Each row was made from one small tree. Brackets hold a mark, then the marks that hang from it, in alphabetical order. Every link used is in the known rows. Write each row's tree.
Known rows
{diligi {tekip tiru}}: [-2.83  1.76 -0.62 -1.41  0.42  1.28  0.08  2.17  1.44  0.34 -0.85  0.50
  1.39 -3.43 -0.56  1.79  0.56  0.11]
{tekip {tiru keluko}}: [-4.64  0.22 -0.63 -0.41  2.49  1.78 -1.30  0.74  1.42  0.14  0.16  2.33
  1.96 -0.34  1.10 -0.12 -0.15  1.84]
{mosiv {tiru depa}}: [-1.27  1.81 -0.75 -0.95  0.42  2.36 -2.57  0.24  1.05  0.32 -1.25 -0.66
  1.67 -0.10  1.30  1.55  0.18  1.49]
{tiru keluko mosiv tekip}: [-0.11 -1.76  1.21 -2.33  2.05  1.90 -0.52  2.02  2.73  3.65 -1.53  1.68
  2.27  1.68  1.62  0.94 -2.53 -0.72]
{lome {tekip diligi}}: [-0.37 -0.41  1.11  0.07 -2.03  2.70 -3.46  2.47  0.06 -1.59 -1.76 -0.75
  2.75 -1.19 -0.83  1.12  0.16  1.62]
{tiru tekip}: [ 1.36  0.37  0.78 -1.96  1.20  0.87 -1.09  0.83  0.47  1.53 -1.46  2.15
  3.06 -1.43  0.27  0.62 -0.39  0.19]
{tiru mosiv}: [ 0.32  0.06  2.77 -1.37 -1.09  2.53 -1.86  1.52  1.75  1.39 -1.37 -0.49
  1.13  0.09  1.00  1.86 -1.38 -0.06]
{tiru depa}: [-1.29  1.83  0.87 -1.95 -1.09  1.00 -0.36 -0.44  0.39  1.57 -1.59  0.77
  1.49  0.65  0.86 -0.25  0.14  0.61]
{lome {tekip diligi tiru}}: [-2.50 -1.07  1.17  1.28 -0.73  2.75 -2.85  2.51  0.48 -1.15 -0.63  0.69
  3.68 -1.59 -1.12  0.70  0.66  1.88]
{lome {tekip {tiru depa}}}: [-1.09 -0.69  0.67  1.48  0.22  0.33 -2.27  0.89  0.65 -0.01 -0.93  1.34
  2.43 -0.22  0.20  0.33  0.16  1.89]
{tekip {tiru depa}}: [-3.78  0.91  0.90 -0.38  0.63  1.18  0.09 -0.31  0.87  1.87 -0.14  2.49
  2.61 -0.17  0.38 -0.50  0.65  1.01]
{tekip diligi {tiru keluko mosiv}}: [-6.79 -1.57  1.92 -0.97  0.01  5.01 -0.22  2.86  2.55  2.05  0.12  1.29
  3.57  0.62 -0.21  0.24 -0.38  0.13]
{depa tiru}: [-1.51  3.49 -1.24 -1.79 -0.14  0.62 -2.15 -0.83 -1.65  0.23 -0.93  0.71
  1.00 -2.21  1.47  1.21  0.46  1.50]
{tekip tiru}: [-3.01  0.74  0.67 -0.02  1.29  1.66 -1.31  0.65  0.72  0.03  0.12  2.09
  2.49 -1.68  0.23  0.45  0.48  1.50]
{lome {tekip diligi {tiru mosiv}}}: [-2.10 -2.05  2.46  1.39 -1.22  3.47 -2.66  3.10  1.42  0.16 -0.65  0.16
  3.61 -0.71 -0.92  1.29 -0.17  0.92]
{lozume {tekip {tiru depa mosiv}}}: [-4.71  1.02  1.39 -1.35 -0.93  2.64  0.73 -0.23  1.56  2.46  1.19  0.71
  2.92  0.38 -1.76  0.06 -1.76  0.26]
{diligi {tekip {tiru keluko mosiv}}}: [-3.75  0.29 -0.36 -1.68  0.88  1.98  0.41  2.94  2.89  1.71 -0.85  0.22
  0.83 -1.49  0.32  1.92 -0.82 -0.63]
{lome tekip}: [ 1.73 -0.01  0.43  0.65 -0.57  0.76 -4.09  1.55  0.13 -2.01 -1.91 -0.45
  1.30 -1.08  0.44  1.43 -0.44  2.13]
{mosiv {tiru {tekip diligi}}}: [-0.79  0.34 -0.36 -1.41  1.11  3.80 -2.72  2.06  0.90  0.47 -1.19  0.26
  3.97 -1.92 -0.08  1.94  0.31  0.78]
{keluko {tiru depa mosiv {tekip diligi}}}: [-1.09  0.33  2.51 -2.76 -3.72  1.47  2.64  2.23  1.01  5.80 -2.82  2.90
  4.66  1.52 -0.90  1.37 -2.11 -2.29]
{tiru depa mosiv tekip}: [ 1.01 -1.02  2.99 -2.28 -0.23  1.02  1.20  0.72  2.13  5.76 -1.90  1.84
  3.18  1.75  0.83  0.36 -1.42 -1.81]

Write each row's tree
[ 0.24  1.24  0.44 -2.08  0.53  0.70 -0.95  0.20 -0.38  3.60 -1.23  1.63
  2.30 -1.31  1.41  1.70 -0.75 -0.39]
{depa {tiru mosiv tekip}}
[-3.09  0.34 -0.17 -2.96  0.62  2.39 -0.42  1.10  0.23  3.83 -1.01  1.64
  2.86 -0.12  1.32  0.86 -0.85 -0.53]
{depa {tiru keluko mosiv {tekip diligi}}}
[ 0.10  0.81 -0.72 -1.38  1.67  1.66 -1.59  0.40  1.19  2.09 -1.43  0.89
  3.05 -0.28  1.06  1.31 -0.07  0.61]
{mosiv {tiru depa tekip}}
[-1.79 -0.08 -0.48 -2.96  2.05  0.27  0.95 -0.01  1.35  3.81 -1.72  2.92
  2.59  2.18  1.42 -1.24 -0.84 -0.12]
{tiru depa keluko tekip}
[-7.15  1.72  0.77 -1.99 -1.92  4.00  1.12  0.17  0.55  1.39  1.32  0.80
  4.48 -0.58 -3.24 -0.89 -0.26  0.62]
{lozume {tekip diligi {tiru depa}}}
[-3.16 -2.01  2.25 -3.35 -0.16  3.10  1.93  1.95  2.87  6.17 -1.69  1.82
  3.87  3.41  0.57 -0.69 -1.56 -1.95]
{tiru depa keluko mosiv {tekip diligi}}
[-3.48 -2.55  1.41  1.02 -0.20  3.48 -2.55  3.32  1.94  0.22 -0.66  0.47
  3.14  0.36 -0.22  0.85 -0.65  1.25]
{lome {tekip diligi {tiru keluko mosiv}}}
[-4.38  0.45 -0.17 -2.01  0.46  1.49  1.62  2.25  2.90  3.15 -1.02  0.53
  0.97 -0.27  0.49  1.19 -0.63 -0.97]
{diligi {tekip {tiru depa keluko mosiv}}}
[-6.49  1.57  0.60 -1.67 -1.45  4.42 -0.08  0.80  0.54  0.04  1.48  0.50
  4.29 -1.80 -3.39 -0.09 -0.45  1.04]
{lozume {tekip diligi tiru}}
[-3.34  0.00 -1.37 -2.19  1.75  3.28 -1.01  1.37  1.73  2.33 -1.28  0.83
  3.64  0.98  0.80  0.47 -0.18  0.53]
{mosiv {tiru depa keluko {tekip diligi}}}
[-0.25  0.20  2.36 -2.45 -3.12  2.03  1.18  3.09  0.91  4.05 -2.65  2.46
  4.43  0.10 -1.02  2.38 -2.26 -1.71]
{keluko {tiru mosiv {tekip diligi}}}
[ 0.08  1.93  0.36 -2.41 -1.97 -0.92  1.87  0.67 -0.16  3.96 -2.84  3.76
  3.68  0.59 -0.16  0.97 -1.66 -0.80]
{keluko {tiru depa tekip}}
[-5.89 -0.85  3.40 -0.97 -1.80  4.37  1.22  1.76  1.99  3.84 -0.10  1.39
  4.18  0.67 -0.92 -0.22  0.43 -0.71]
{tekip diligi {tiru depa mosiv}}
[-3.56  1.67 -1.79 -3.02  1.19  1.69 -0.68  0.32 -0.94  2.27 -0.94  2.19
  2.93 -1.18  1.00  0.15  0.22  0.59]
{depa {tiru keluko {tekip diligi}}}
[-0.85  0.02 -2.17 -1.43  3.56  2.37 -3.00  1.52  1.69  0.33 -1.10  0.72
  2.33 -0.40  1.63  1.67 -0.85  1.50]
{mosiv {tiru keluko tekip}}
[-1.85  2.25 -0.55 -2.58 -0.13  1.53 -0.77  0.13 -1.67  2.24 -0.96  2.04
  3.42 -2.52  0.14  0.66  0.88  0.22]
{depa {tiru {tekip diligi}}}
[-2.80 -0.47  1.40 -2.29 -0.25  2.13  0.12  0.67  2.71  3.65 -1.61  0.24
  0.70  3.71  2.14 -0.05 -1.97 -0.34]
{tiru depa keluko mosiv}
[-4.49 -1.42  0.34  0.61 -0.29  2.38 -1.49  2.05  1.07  0.35 -0.74  1.24
  3.36  0.74 -0.36 -0.56  0.34  1.59]
{lome {tekip diligi {tiru depa keluko}}}
[-1.41  0.60 -0.79 -2.46  1.84  0.85 -0.86  0.35  0.34  3.66 -1.11  1.92
  1.71  0.01  2.23  1.13 -1.47 -0.11]
{depa {tiru keluko mosiv tekip}}
[-7.67 -1.47  2.21 -1.37 -0.53  4.45  1.20  1.91  2.64  3.82 -0.01  1.68
  3.64  2.15 -0.13 -0.74 -0.19 -0.42]
{tekip diligi {tiru depa keluko mosiv}}
[-2.55 -0.21 -1.58 -1.86  2.34  3.79 -2.61  2.26  1.63  0.51 -1.04  0.47
  3.48 -0.54  0.70  1.45 -0.31  1.05]
{mosiv {tiru keluko {tekip diligi}}}
[-3.87 -0.38  0.18 -3.48  0.57  2.26  1.51  0.92  1.35  4.11 -1.62  2.56
  3.87  2.02  0.23 -1.59 -0.18 -0.62]
{tiru depa keluko {tekip diligi}}
